Known rows, with every step that occurs:
vanok-kalop: [ 2.14 -4.04  2.47  1.40 -1.12  0.05 -0.48 -0.25  1.69  2.09 -0.89 -2.40
  2.43 -3.74  0.15 -0.60  2.60 -0.25  0.71  0.60 -0.97  1.13 -0.96 -1.82]
birebup-kalop: [ 2.13 -2.93  1.48  2.53  0.27  0.58 -0.87  0.25  1.88  1.54 -0.89 -1.59
  2.44 -2.77  0.62 -1.23  2.24 -0.28  0.04  0.29 -0.69  0.28 -0.97 -1.24]
birebup-kalop-vanok-ragid-gimit: [ 2.37 -2.29  1.56  1.60  3.15  0.37 -1.47  0.12  0.71  1.33 -1.72 -1.23
  2.30 -3.20  1.21 -1.92  2.14  0.31  3.14  0.84  0.12  0.09 -1.12 -1.31]
vanok-ragid-gimit-rinara: [ 0.75 -2.62  2.88  1.78  2.20 -0.67 -1.37 -0.74  1.37  1.43 -1.97 -1.57
  1.63 -3.77  0.74 -1.79 -0.35  0.03  0.90 -0.51 -0.21  0.84 -1.30 -2.14]
gimit-rinara-dafov-kalop-muran: [ 2.98 -3.37  1.85  3.21  2.78  0.97 -2.11 -0.94  1.09 -0.35 -0.52 -2.00
  2.71 -1.99 -0.19 -2.42  0.50 -1.53 -3.31  0.27 -1.16  0.94 -2.48 -2.84]
bino-kalop: [ 2.13 -3.55  2.07  1.70 -2.92  1.29 -0.25  0.52  2.27  3.01 -0.70 -1.43
  2.53 -2.89 -0.50 -1.14  1.61 -1.73 -3.62  0.62 -0.64  1.44 -1.28 -1.71]
gimit-rinara: [ 1.58 -3.75  2.22  1.83 -0.69  1.58 -1.35 -0.23  1.80  1.30  0.97 -1.37
  3.02 -2.99  0.54 -0.89  0.25 -1.28 -0.34  0.11 -0.63  0.83 -1.61 -2.15]
gimit-ragid: [ 1.37 -2.87  3.00  1.92 -1.69  0.97 -0.71 -0.40  1.29 -0.74 -0.97 -0.86
  2.55 -4.25  0.63 -1.38  2.73 -1.19  1.36 -0.05 -2.09  1.49 -1.55 -2.42]
ragid-gimit-rinara-dafov-kalop-bino: [ 0.72 -2.47  1.32  2.68  3.54  0.25 -1.76 -0.92  0.65  0.09 -1.19 -2.30
  1.83 -0.73  0.40 -2.31  0.20 -0.08 -3.91  0.62 -0.35  1.39 -2.47 -1.39]
vanok-ragid-gimit-rinara-dafov-kalop-muran: [ 2.18 -2.31  2.52  2.64  4.95 -1.08 -1.96 -1.09  0.76  0.06 -3.28 -2.12
  1.31 -3.21  0.22 -3.14 -0.11 -0.13 -0.88 -0.26 -0.79  1.03 -1.95 -2.73]
rinara-gimit-ragid: [-0.76 -1.50  2.44  1.94 -0.38  0.13 -0.75 -0.21  0.82 -2.47 -1.49 -1.18
  1.47 -2.72  0.41 -1.75  1.42 -0.68  1.27 -0.59 -2.50  2.96 -1.44 -2.68]
tatoz-kalop-dafov-rinara-gimit: [-0.45 -1.79  1.88  2.44  1.47  1.66 -1.61 -0.26  0.95 -1.48 -1.67 -3.29
  1.40 -2.42 -0.36  0.57  2.35 -0.60 -0.72  0.10 -1.47  1.50 -1.85 -1.36]
vanok-ragid-gimit-rinara-dafov-kalop-birebup: [ 1.35 -2.28  2.02  2.72  3.97 -1.25 -1.59 -1.23  0.60  0.68 -2.05 -1.11
  1.20 -2.84  0.14 -3.32 -0.93 -0.38 -0.67 -0.07 -0.78  1.37 -1.87 -2.37]
ragid-gimit-rinara-dafov-kalop-muran: [ 1.95 -2.34  1.45  2.34  4.51  0.13 -1.54 -0.76  0.27 -1.29 -1.62 -2.50
  2.00 -1.75  0.24 -2.77 -0.94 -0.39 -3.87  0.43 -0.56  0.97 -2.64 -2.08]
birebup-kalop-dafov: [ 1.00 -3.06  1.39  2.94  1.35  1.25 -1.35 -0.01  0.90  0.25 -1.55 -2.99
  2.28 -3.06  0.41 -0.87  2.41 -0.33 -1.83  0.12 -1.24  0.45 -1.35 -1.14]
dafov-rinara-gimit-ragid: [-0.53 -1.21  2.47  1.97  3.21  0.36 -2.15 -0.73  1.03 -1.95  0.26 -1.80
  1.23 -1.82  0.30 -0.57  1.50 -1.10 -0.37  0.23 -1.96  1.99 -1.65 -3.38]
tatoz-kalop-vanok-ragid: [ 2.29 -2.90  2.63  1.43 -0.88  1.44 -1.06  0.44  1.60  1.21 -2.18 -1.37
  2.73 -4.26  0.35 -0.53  3.52 -0.58  5.32  0.63 -0.24  0.63 -1.37 -1.10]
vanok-ragid-gimit-rinara-dafov: [ 0.24 -2.63  2.95  2.55  2.65 -0.77 -1.54 -1.33  1.27  0.82 -2.28 -1.84
  1.70 -2.95  0.40 -1.87 -0.26 -0.24 -0.41 -0.68 -0.17  0.52 -1.58 -2.07]
ragid-gimit-rinara-dafov-kalop: [ 1.15 -2.35  1.39  2.55  3.32 -0.07 -1.30 -1.20  0.48 -0.38 -1.22 -1.82
  2.04 -1.41  0.24 -2.10 -0.89 -0.40 -4.03  0.22 -0.11  0.99 -2.36 -1.84]
timoni-kalop-tatoz: [ 2.39 -2.91  2.03  1.48 -2.98  2.08  0.21  1.38  2.29  1.81  0.20 -2.40
  1.60 -4.19  0.01 -1.34  1.92 -0.64  0.76  0.62 -1.29  0.38 -1.05 -1.59]
ragid-gimit-rinara: [ 0.53 -2.69  1.76  1.28  1.60  0.56 -0.86 -0.25  0.90  0.26 -0.32 -1.83
  2.29 -2.40  0.87 -1.38 -1.09 -0.16 -1.71  0.28  0.01  0.88 -1.92 -1.49]
birebup-kalop-dafov-rinara-gimit-ragid: [ 0.21 -1.19  1.48  2.89  4.37  1.14 -2.31 -0.95  0.29 -1.43 -0.62 -2.33
  1.06 -1.98  0.36 -1.00  2.53 -0.14 -0.61 -0.04 -2.09  1.32 -1.59 -2.21]
tatoz-kalop: [ 1.79 -3.03  2.19  2.02 -2.60  1.29 -0.22  0.45  2.28  0.87 -1.81 -1.75
  2.55 -3.44  0.00 -0.12  2.83 -0.67  1.73  0.16 -0.74  0.83 -1.38 -0.76]
birebup-kalop-tatoz: [ 1.99 -3.15  0.80  1.50 -1.22  1.67 -0.47  0.91  2.21  2.23  0.09 -1.97
  2.46 -4.05  0.41 -1.78  2.89  0.03  1.38  0.68 -0.72 -0.45 -0.97 -1.30]
tatoz-kalop-vanok-ragid-gimit: [ 1.88 -2.35  2.36  1.11  0.35  1.08 -0.87  0.40  1.10  0.66 -2.62 -1.34
  2.36 -3.95  0.50 -0.83  2.69 -0.03  4.92  0.70  0.16  0.68 -1.55 -0.79]
kalop-birebup: [ 0.92 -3.97  1.35  1.70 -1.13  0.62 -0.41  1.09  1.05 -0.18  0.45 -1.69
  2.84 -3.68  0.23 -2.11 -0.21 -1.93 -1.04  1.32 -1.85  1.55 -1.62 -1.59]

Rows:
[ 1.49 -4.31  2.34  1.55 -0.88  0.59 -1.20  0.22  1.91  2.91 -0.88 -3.10
  2.20 -2.88  0.50 -0.85  4.34  0.25  1.10  1.23 -1.26  1.72 -1.16 -1.07]  vanok-kalop-bino
[-0.19 -1.22  2.20  2.42  1.37  1.90 -1.57 -0.74  0.62 -2.23 -1.47 -2.46
  1.17 -2.74 -0.24  0.07  3.03 -0.47  0.96 -0.20 -2.11  1.87 -2.05 -1.61]  tatoz-kalop-dafov-rinara-gimit-ragid
[ 1.07 -3.71  2.02  2.13 -1.87  2.15 -0.80  0.23  1.26  1.69 -1.27 -2.76
  2.36 -3.25 -0.81 -0.80  1.76 -1.77 -5.65  0.45 -1.12  1.59 -1.65 -1.58]  bino-kalop-dafov
[ 0.86 -3.73  2.36  3.06  0.03  1.42 -1.65 -1.06  1.64  0.23  0.69 -1.77
  3.16 -1.72 -0.01 -1.04  0.36 -1.64 -2.86 -0.20 -0.40  0.34 -2.05 -2.10]  gimit-rinara-dafov
[-0.02 -1.75  1.17  2.84  4.41  1.04 -2.27 -0.46  0.57 -0.84 -0.73 -3.12
  1.30 -1.75  0.23 -0.57  1.86 -0.23 -2.18  0.23 -1.39  0.93 -1.45 -1.89]  birebup-kalop-dafov-rinara-gimit
[ 3.20 -2.56  3.15  1.84  0.31  1.26 -1.02  0.66  1.31  1.43 -1.16 -1.49
  1.82 -3.67  0.62 -1.18  1.98 -1.01  2.99  0.71 -0.83  0.85 -1.02 -1.86]  timoni-kalop-vanok-ragid
[-1.95 -2.45  2.04  2.50  3.52  1.21 -2.49 -0.40  0.26 -2.40 -0.96 -4.37
  1.60 -2.40 -0.13  0.36  0.93 -1.30 -4.98  0.37 -1.80  1.65 -1.93 -2.63]  kalop-dafov-rinara-gimit
[ 2.64 -3.27  2.27  3.09  2.65  0.77 -2.46 -1.54  0.96  0.84 -0.53 -0.96
  2.72 -2.27 -0.06 -2.13  0.93 -1.48 -0.78  0.25 -0.36  0.75 -2.14 -2.92]  gimit-rinara-dafov-kalop-vanok-ragid
[ 2.33 -3.10  1.96  1.22 -1.78  2.22 -0.73  0.86  1.38  0.35 -1.25 -1.49
  3.27 -3.63  0.37 -0.18  3.42 -0.84  3.64  1.17 -0.14  0.66 -1.69 -0.70]  tatoz-kalop-vanok
[ 1.28 -2.48  2.08  2.24  2.71 -0.51 -1.47 -1.12  1.27  1.39 -2.26 -1.69
  1.31 -3.81  0.03 -2.84  0.26  0.08 -0.16 -0.24 -0.34  0.57 -1.67 -2.57]  vanok-ragid-gimit-rinara-dafov-kalop-tatoz
[ 0.96 -3.61  2.39  1.81  2.35  0.96 -1.85 -0.99  0.69  0.67 -0.54 -3.92
  1.87 -3.49 -0.15  0.37  2.80 -0.47 -1.87  0.88 -1.35  0.98 -1.51 -2.27]  vanok-kalop-dafov-rinara
[ 3.49 -3.53  2.07  1.38 -0.99  1.74 -0.62  1.24  1.89  1.51 -1.27 -2.42
  2.55 -3.47 -0.47 -2.17  1.55 -1.73 -3.52  0.94 -1.34  1.46 -1.69 -2.11]  bino-kalop-muran
[ 2.20 -3.57  1.26  1.50 -2.66  1.47 -0.03  1.01  1.62  2.44  0.72 -0.76
  2.38 -2.96 -0.60 -2.40  0.29 -2.14 -2.88  1.25 -1.29  2.03 -1.56 -1.54]  bino-kalop-birebup
[ 1.13 -3.73  1.84  4.17  1.17  0.12 -1.94 -0.59  1.53  0.36 -2.61 -3.05
  2.35 -1.23 -0.43 -1.78  3.09 -1.38 -5.16  0.84 -1.30  1.42 -2.15 -1.86]  rinara-dafov-kalop-bino
[ 1.54 -2.42  1.31  2.03  3.94  0.64 -1.65 -0.96 -0.05 -0.73 -0.84 -1.74
  2.47 -1.41  0.42 -2.11 -0.61 -0.48 -3.02  0.84  0.32  0.83 -2.55 -1.82]  ragid-gimit-rinara-dafov-kalop-vanok
[ 0.99 -2.58  1.31  2.93  3.77  1.46 -2.25 -0.47  0.89  0.18 -0.57 -3.15
  1.92 -2.36  0.30 -0.27  2.45 -0.54 -2.34  0.55 -1.11  0.14 -1.49 -1.69]  birebup-kalop-dafov-rinara
[ 2.70 -3.09  1.24  1.65  1.30  1.54 -1.37  0.63  1.04  1.15 -0.35 -1.39
  3.19 -2.73  0.99 -1.26  2.82 -0.58  2.13  1.29 -0.15  0.04 -1.25 -1.26]  birebup-kalop-vanok
[ 3.62 -2.55  1.67  1.56  3.77 -0.16 -2.09 -0.52  0.25  1.27 -2.16 -0.92
  2.07 -3.50  0.55 -2.60  0.97 -0.54  1.32  1.20 -0.33  1.57 -1.79 -2.84]  dafov-kalop-vanok-ragid-gimit-rinara
[ 0.22 -2.78  2.93  1.85  1.55 -1.26 -0.93 -0.33  1.41  0.92 -3.44 -2.21
  1.67 -4.26  0.62 -1.58  0.43 -0.06  0.01 -0.26 -0.46  0.82 -1.08 -1.94]  vanok-ragid-gimit
[ 1.65 -2.89  1.98  3.20  3.59 -0.55 -1.89 -1.07  0.35 -0.62 -3.33 -2.22
  2.37 -2.23 -0.21 -2.13  1.52 -1.12 -3.36  0.80 -0.28  0.77 -2.18 -2.42]  rinara-dafov-kalop-vanok-ragid-gimit
[ 1.83 -3.52  1.76  3.57  1.69  1.08 -2.38 -1.05  1.51  0.99 -0.18 -1.83
  2.50 -1.04 -0.04 -1.99  1.59 -1.24 -3.00  0.42 -0.93  1.35 -2.33 -2.11]  gimit-rinara-dafov-kalop-bino
[ 0.91 -3.05  2.59  1.59  3.13  0.72 -2.01 -0.53  0.29  0.01 -1.22 -1.69
  2.90 -3.13  0.75 -1.66  0.75 -0.76  1.25  0.76  0.43  0.20 -1.92 -2.05]  kalop-vanok-ragid-gimit-rinara-dafov
[ 1.60 -3.53  1.90  3.96  1.01 -0.29 -1.37 -0.98  1.35 -0.40 -2.60 -2.48
  2.58 -1.93 -0.68 -1.47  1.77 -1.73 -5.50  0.38 -1.06  0.88 -1.97 -2.43]  rinara-dafov-kalop
[ 2.79 -3.62  0.86  1.58 -1.21  0.75 -0.65  0.67  1.78  1.67 -1.55 -2.24
  2.24 -4.76 -0.33 -2.23  2.24 -0.83 -1.04  1.21 -1.31  1.00 -1.49 -2.70]  dafov-kalop-tatoz
[ 0.68 -0.85  2.73  2.90  2.68  1.56 -1.62 -0.45  0.33 -1.89 -0.43 -2.66
  0.22 -2.24  0.02 -0.55  1.64 -0.85 -1.25 -0.17 -2.70  2.17 -1.70 -2.45]  timoni-kalop-dafov-rinara-gimit-ragid
[ 0.24 -2.30  2.50  1.85  3.00  0.65 -1.90 -1.45  0.05 -1.01 -0.58 -3.24
  1.05 -3.10 -0.08 -0.36  2.92 -0.04 -0.12  0.26 -2.31  2.13 -1.64 -2.70]  vanok-kalop-dafov-rinara-gimit-ragid
[ 1.52 -3.73  1.38  3.22 -0.33  0.68 -1.09 -0.42  1.58  0.09 -1.85 -2.81
  2.56 -3.15 -0.85 -1.98  2.21 -1.39 -4.42  0.69 -0.97  0.35 -1.96 -2.44]  rinara-dafov-kalop-tatoz
[ 1.18 -3.23  1.95  2.20 -2.28  1.69 -0.92  0.97  2.45  1.61 -1.78 -2.53
  2.28 -2.60  0.33 -0.40  4.49 -0.20  2.28  0.82 -1.09  1.44 -1.60  0.05]  tatoz-kalop-bino
[ 0.99 -2.46  2.37  3.00  3.97 -1.00 -2.23 -1.24  1.18  1.46 -2.87 -2.00
  1.17 -2.31  0.42 -2.72  0.94  0.13 -0.79 -0.12 -0.59  1.36 -1.85 -2.02]  vanok-ragid-gimit-rinara-dafov-kalop-bino
[ 0.03 -2.86  2.18  1.81  2.86  0.50 -1.83 -1.03  0.41 -0.32 -0.68 -3.96
  1.26 -2.82 -0.22  0.06  2.25 -0.20 -1.86  0.55 -1.67  1.75 -1.50 -2.44]  vanok-kalop-dafov-rinara-gimit
[-1.66 -1.84  2.34  2.51  3.63  1.35 -2.50 -0.86 -0.06 -3.11 -0.87 -3.56
  1.37 -2.71 -0.01 -0.10  1.60 -1.16 -3.25  0.05 -2.48  1.98 -2.05 -2.94]  kalop-dafov-rinara-gimit-ragid
